(in the rows, 128 means zero)
Known rows, with every way that one mark hangs from another
Q504{Q59{Q431 Q602{Q216} Q870} Q899}: [196  76 122 117 153  85 167 133 128 105  94 160 150  38 128 162  85 147
  66 131 125 187 136 197 156 183 110   4  37 206 162]
Q602{Q59}: [125 105 120  91 141 120 124 134 148 122 114 102 190 101 152 141 121 121
 137 139  94 154 156 151 139 126 137 132 123 136 186]
Q59{Q431{Q216{Q664{Q899} Q870}}}: [116 120 117  93 116 104 131 161  89  91  91 129 144 121 130 146  83 134
 125 132 116 118 133 152 135 105  91 130 164 129 169]
Q870{Q59{Q431{Q216}}}: [161  71 114  94 101 126 123 128 129 111 160 103 129  70 154 136 100 113
 122 145 107 135 136 129 150 117  91 129 161 108 176]
Q216{Q431 Q602}: [105 157 106 100  95 125  97 163 123 101 103  92 119 142 138 163 156 106
  98 138 126 130 159 160 136 123 118 143 109 149 203]
Q473{Q59 Q216{Q602}}: [132 112 111 105 108 126 100 153 163 115  88  61 130 124 125 141  88 136
 121 147 113 114 144 134 128 127 121 109 182 150 211]
Q182{Q431{Q59} Q473{Q216}}: [170 164 122 108 170 132 113 112 153  80  88 111 111 161 127 106 131 130
 130 135 118 102 117 125 110 106 163 140 162 109 154]
Q59{Q431{Q216{Q664{Q899}}} Q602{Q182{Q473}}}: [146 156 115 101 153 106 145 143 131  96 119 198 151 115 136 144  89 166
 143 102 116 136 116 140 145 128 144  96 127 139 152]
Q870{Q59 Q182{Q431 Q664} Q216}: [129 139 116  89 121 142 110  85 157 145 169 112 106 172 128 111 182 103
 135 166 132  92 180 101 101 104 123 198 152  82 109]
Q431{Q59{Q602} Q216{Q870{Q182{Q473 Q664}}}}: [145 146 131  91 111 129 145 114 133  71 158 130  95 165 126 125 120 135
 152 173 114 110 102 164  54  50 121 118 163  89 151]
Q473{Q59{Q431 Q870}}: [158  73 126 141 126 100 138 127 133 107  77  84 172  59 140 155 100 120
 112 147 115 119 158 175 145 127 107  87 121 160 170]
Q664{Q216{Q602{Q59}} Q899}: [ 96 144 114  86 140 115  92 158 124 139 121 104 145  89 181 153 111 131
 125 109  98 158 156 129 149 132 140 143 148 135 163]
Q59{Q602 Q870}: [148 110 134 120 133  90 136 121 124  99  90  99 142  62 150 157 126 115
 112 114 114 121 165 188 122 124 108 105  91 172 170]
Q431{Q59{Q602{Q216{Q664{Q899} Q870}}}}: [141 126 115  64 115 109 149 168 111  94  90 158 137 137 123 149  84 192
 125 142 111 129 136 165 128 119 108  96 141 151 193]
Q59{Q431 Q602{Q182} Q870}: [175  98 112 129 149  92 154 126 128  97 101 126 169  55 143 173 109 125
 104 107 118 133 150 184 163 149 133  62  57 187 170]
Q473{Q59{Q431{Q216}}}: [144  76 126 113 108 110 129 141 146 105 128  99 155  91 145 138  65 129
 124 159 105 137 126 134 150 115  74  98 153 125 189]
Q182{Q431}: [121 145 125 109 150 117 108 116 135 101 105 107 132 146 147 126 144 111
 113 129 120 128 163 133 129 124 124 151 107 139 148]
Q870{Q182{Q431 Q473 Q602} Q216}: [113 206 139  98 146 136  84  79 167 120 144 135  92 166 134 101 187  99
 150 115 132  91 148 100  73  91 177 188 110  92  95]
Q602{Q182}: [128 112 106 106 148 117 119 128 159 122 119 117 165 147 149 130  98 119
 125 107 100 147 165 142 153 134 138 126 112 156 150]
Q664{Q216{Q431 Q602 Q870{Q59 Q182}} Q899}: [102 146  90  92  89 131  82 170  87 140 146  89  36 150 159 166 154 106
 113 121 124 120 167 136 126 103 101 197 186 111 135]
Q216{Q664{Q899} Q870{Q59}}: [114 108 105  80 109 128 122 143 103 128  91 114 127 136 133 137 132 145
 142 128 115 109 174 152 113 109 124 173 193 125 158]
Q504{Q899}: [123  96 130  97 139 104 131 119 135 123 102 112 142 124 156 137 102 111
 106 112 109 147 167 150 138 136 114 105 121 149 141]
Q216{Q602 Q664 Q870{Q182{Q431}}}: [ 99 180 121  90  99 134  96 146 115  87 100 105  86 207 100 142 168 108
 130 159 141 110 141 149  73  94 143 149 132 137 157]
Q59{Q431{Q216{Q602{Q182{Q473 Q664}}}} Q870}: [150 160 103 139 146 133 120 112 133  71 116 127 168 103 115 133 120 125
 114 136 125 134 116 162 128  97 192  90 107 144 132]
Q431{Q216{Q664{Q899} Q870{Q182{Q602}}}}: [ 86 155 113  91 102 125 105 130 121 104 130 119 108 156 134 131 110 147
 156 119 119 112 134 134  71  84 118 161 170 104 117]
Q431{Q59{Q602 Q870{Q182{Q473} Q216{Q664}}}}: [170 146 153  84 113 111 141 113 149 107 112 157 105 125 117 130 147 108
 162 138 118  81 135 163  61  80 130 136 145 116 154]
Q664{Q216{Q602{Q59 Q182{Q473}} Q870} Q899}: [109 173 101  89 168 133  92 155 120 124 107 133 143 136 150 139 115 140
 140  90 100 161 130 136 145 104 204 146 148 140 136]
Q431{Q59{Q870} Q216}: [168  86 127 112 116 110 130 116 136  81 120  87 143  81 152 125  81 119
 129 131  98 133 122 161 114  91  95 124 146 121 158]
Q216{Q602 Q664 Q870}: [ 99 150 121  80  85 128 102 164 108  87  73  99 124 165 107 149 136 116
 121 149 126 113 150 168  92  96 132 131 150 159 209]
Q59{Q431 Q602 Q870{Q182{Q664{Q899}} Q216}}: [136 123 126 116 135  83 160 107 121 133 126 126 144  64 148 165 135 114
 119 124 127  80 178 163 126 128 104 119 103 131 113]

Rows
[164 165 140 130 150 108 120  95 135  78 137 128  86 103 136 122 147 109
 139 118 125 126 121 156  82  87 130 149 103 118 103] => Q59{Q602 Q870{Q182{Q431{Q216} Q473}}}
[128 174 137  77 128 141 114 116 161 129 127 165 164 116 113 132 172 114
 169 155 121 100 129 120  86 102 186 131 126  96 157] => Q870{Q182{Q473 Q602{Q59{Q431}}} Q216{Q664}}
[136 133 118 124 100 107 141 122 146 129 113 113 126 128 111 165 162 114
 121 176 138  88 175 169 110 106  74 137 109 130 158] => Q473{Q59{Q602 Q870{Q182{Q664} Q216{Q431}}}}
[168 125 102  92 111 116 141 169 111  74  77  91  98 142 117 171 124 131
 103 151 125  96 120 177 128 112  90 104 139 143 239] => Q473{Q216{Q431{Q59{Q602}} Q870}}
[146 162 125  94 123 153  97 107 149 104 160 148  78 177 117  93 160 124
 167 156 126 124 128 107  74  81 139 196 189  77 110] => Q870{Q59 Q182{Q431{Q216{Q664}} Q473}}
[143 147 102 100 154 130 134 120 114 111  94 116 117 116 119 132 144 161
 132 135 123  81 155 158 105 102 158 149 201 119 154] => Q182{Q473{Q216{Q870{Q59{Q602}}}} Q664{Q899}}
[106 146 124  80  86 129  94 154 137  88 118 112 129 143 125 132 106 123
 128 150 118 135 131 136 102  99 105 133 161 135 196] => Q431{Q216{Q602 Q664}}
[136 173 110 121 167 149 120  99 164 106 119 119 178 108 112 133 157 135
 146 172 124  99 124 134  99 113 206  95 140 103 140] => Q870{Q182{Q473{Q216} Q602{Q59{Q431}} Q664}}
[124 113 110  96  96 144 101  94 157 139 171  89 100 113 158 128 156 125
 147 126 114 115 167 124  87 114 141 157 152 102 128] => Q870{Q59 Q182{Q602}}
[127 161 118  97 125  91 134 151 104 121  63 149 130 103 125 172 158 124
 113 110 135  89 178 172 133 131  86 161 107 152 172] => Q59{Q602 Q870{Q216{Q431 Q664{Q899}}}}
[176 131 115 117 167 131 136 131 141  83  92 164 213  84 104 134 109 138
 152 137 109 158 103 158 144 108 182  97 113 144 154] => Q602{Q59{Q431{Q216{Q664}} Q870} Q182{Q473}}
[165 141  80  95 140 158 107 151 133 110 122 153 130 171  99 120 139 147
 117 134 113 153 148 149 171 105 172 160 127 143 147] => Q602{Q182{Q473} Q216{Q431 Q870{Q59}}}
[161 126 124 104 112 133 142 104 137 106 188 146 104  99 136 136 142 126
 141 173 122 116 129 141  94  92 125 115 160  86 143] => Q870{Q59{Q431{Q216} Q602} Q182{Q473 Q664}}
[137 156 124 119 138  96 131 119 116  95 117 140 100 113 136 144 128 148
 141 113 132 122 139 149  93 116  97 150 121 125 106] => Q59{Q602 Q870{Q182{Q431{Q216{Q664{Q899}}}}}}
[179  83 108  74 116 119 142 130 150 142 162 146 136  84 143 155 122 122
 122 119 114 114 157 126 171 148 116 109 108 140 194] => Q870{Q59{Q431 Q602{Q182}} Q216}
[138 119  89  65 101 134 119 152 137 149 133 150 139 120 131 153 125 144
 132 113 122 107 159 108 160 150 159 142 156 128 170] => Q870{Q59{Q431} Q216{Q602{Q182} Q664{Q899}}}
[131 148  88  89 115 139 104 187 116  91  70  66 145 132  99 172 147 119
 109 158 122 126 126 166 144 118 147 130 135 149 238] => Q473{Q216{Q431 Q602{Q59} Q870}}
[141 110 138 125 127 116 127 124 161 124 127 118 131 125 140 131 112 113
 147 152 109 119 147 143 116 105 133 113 156 117 141] => Q870{Q182{Q473{Q59{Q431}}}}
[153  81 124 125 155  98 144 110 134 119  82 115 142  89 145 137 110 114
  92 110 117 171 157 190 112 153 119  78  91 176 129] => Q504{Q59{Q870} Q899}
[112 223 112 115 168 154  91  90 129  69  90 144 143 183  94  97 179 162
 109 163 143 116 140 139  92  84 200 136  88 135 114] => Q182{Q431 Q473 Q602{Q216{Q870}} Q664}
[137 125 131 110  92 128 110 140 159 104 160 108 107 117 132 133  96 120
 147 158 113 132 108 129 105  90 131 110 172 103 158] => Q870{Q182{Q473{Q59{Q431{Q216{Q602}}}}}}
[102 183 106 114 160 150 107  85 149  97 105 115 189 136 130 132 193 156
 127 171 135 129 145 131  98 122 188 126  79 119 148] => Q182{Q431 Q602{Q59} Q664}
[142 153 104 108  83 129 117 162 113  75  63 105 124 138 118 168 164 124
 110 159 136 112 136 182 103 110 131 118 124 149 208] => Q216{Q431{Q59{Q870}} Q602 Q664}
[106 155  84 129 153 108 125 149 134 136 105 153 131 163 157 171 112 169
 103 136 126 138 173 138 169 147  90 115 124 149 146] => Q473{Q59{Q602{Q182{Q664{Q216{Q431} Q899}}}}}
[ 77 184  91 105 128 130  98 156 120 141 139 115 127 150 160 169 160 125
 117 153 121 142 166 133 135 122 132 161 140 109 133] => Q870{Q182{Q664{Q216{Q431 Q602{Q59}} Q899}}}
[156 146 100  96 158 118 124 143 133  86 113 150 136 162 109 136 110 163
 102 124 124 155 138 146 165 132 137 101  54 184 157] => Q59{Q602{Q182{Q431} Q216{Q870}}}
[127 118 112 110 128 105 135 121 111 150 166 135  88  91 180 165 130 132
 115 143 121 112 176 133 134 136  89 123 162 108 119] => Q870{Q59{Q431 Q602} Q182{Q664{Q216 Q899}}}
[127 151 103 120 108 108 102 153 107 119 123  92  65 119 174 170 132 110
 109 110 119 121 151 154 124 111 108 155 149 122 119] => Q664{Q216{Q431{Q59{Q870{Q182}}} Q602} Q899}
[142 137 119  83 100 134 124 131 113 103 125 127  65 171 110 148 180 131
 142 162 141 106 150 151  74 106 114 152 145 122 165] => Q216{Q664 Q870{Q59{Q602} Q182{Q431}}}
[154 110 116 108 140 102 137 130 133 130  81 131 125 113 125 149 144  88
  81 115 130 147 160 176 132 150  96 117  77 161 144] => Q504{Q59{Q870{Q216{Q431}}} Q899}
[117 157  77  93 118 125 101 179 101 106 105 117  87 180 159 168 110 138
 102 103 116 136 131 143 155 113 130 138 140 137 162] => Q664{Q216{Q431{Q59} Q602{Q182} Q870} Q899}
[101 178 115  69  81 129  93 171 129 113  92 125 118 176 108 154 168  96
 111 153 135 101 162 139 122 114 108 166 130 139 215] => Q870{Q216{Q431 Q602 Q664}}
[135 159 100 163 150 137 105  74 168 100  83  69 131 140 105 127 154 152
 129 168 148  80 149 134  80 115 155 121 134 126  99] => Q473{Q59{Q870{Q182{Q431 Q602 Q664}}} Q216}
[176  87 107 102 159 111 143 127 149 129 106 125 220  57 128 152 116 107
 128 118 102 137 147 150 183 138 159 107  75 154 161] => Q602{Q59{Q431 Q870{Q216}} Q182}
[161 111 121 100 140  96 136 119 151 124 112 128 153  87 137 148 114 110
 120  92 109 117 164 160 148 129 120 120  78 170 158] => Q59{Q602{Q182} Q870{Q216}}
[130 200 100 105 196 132 108 129 151 109  94 201 162 195 112  98 117 187
 134 105 120 154 154 114 159 138 196 152 112 147  94] => Q602{Q182{Q431 Q473} Q216{Q664{Q899}}}
[149  89 122  89  95 119 131 120 147 140 172 106  89 100 159 149 137 121
 141 135 108 123 170 147 105 126 100 140 147 119 163] => Q870{Q59{Q602} Q182}
[159  77 119  89  89 114 146 138 110 117 152 103  89  86 140 170 139 110
 127 148 119 110 150 167 115 114 100 108 135 127 183] => Q216{Q870{Q59{Q431 Q602} Q182}}
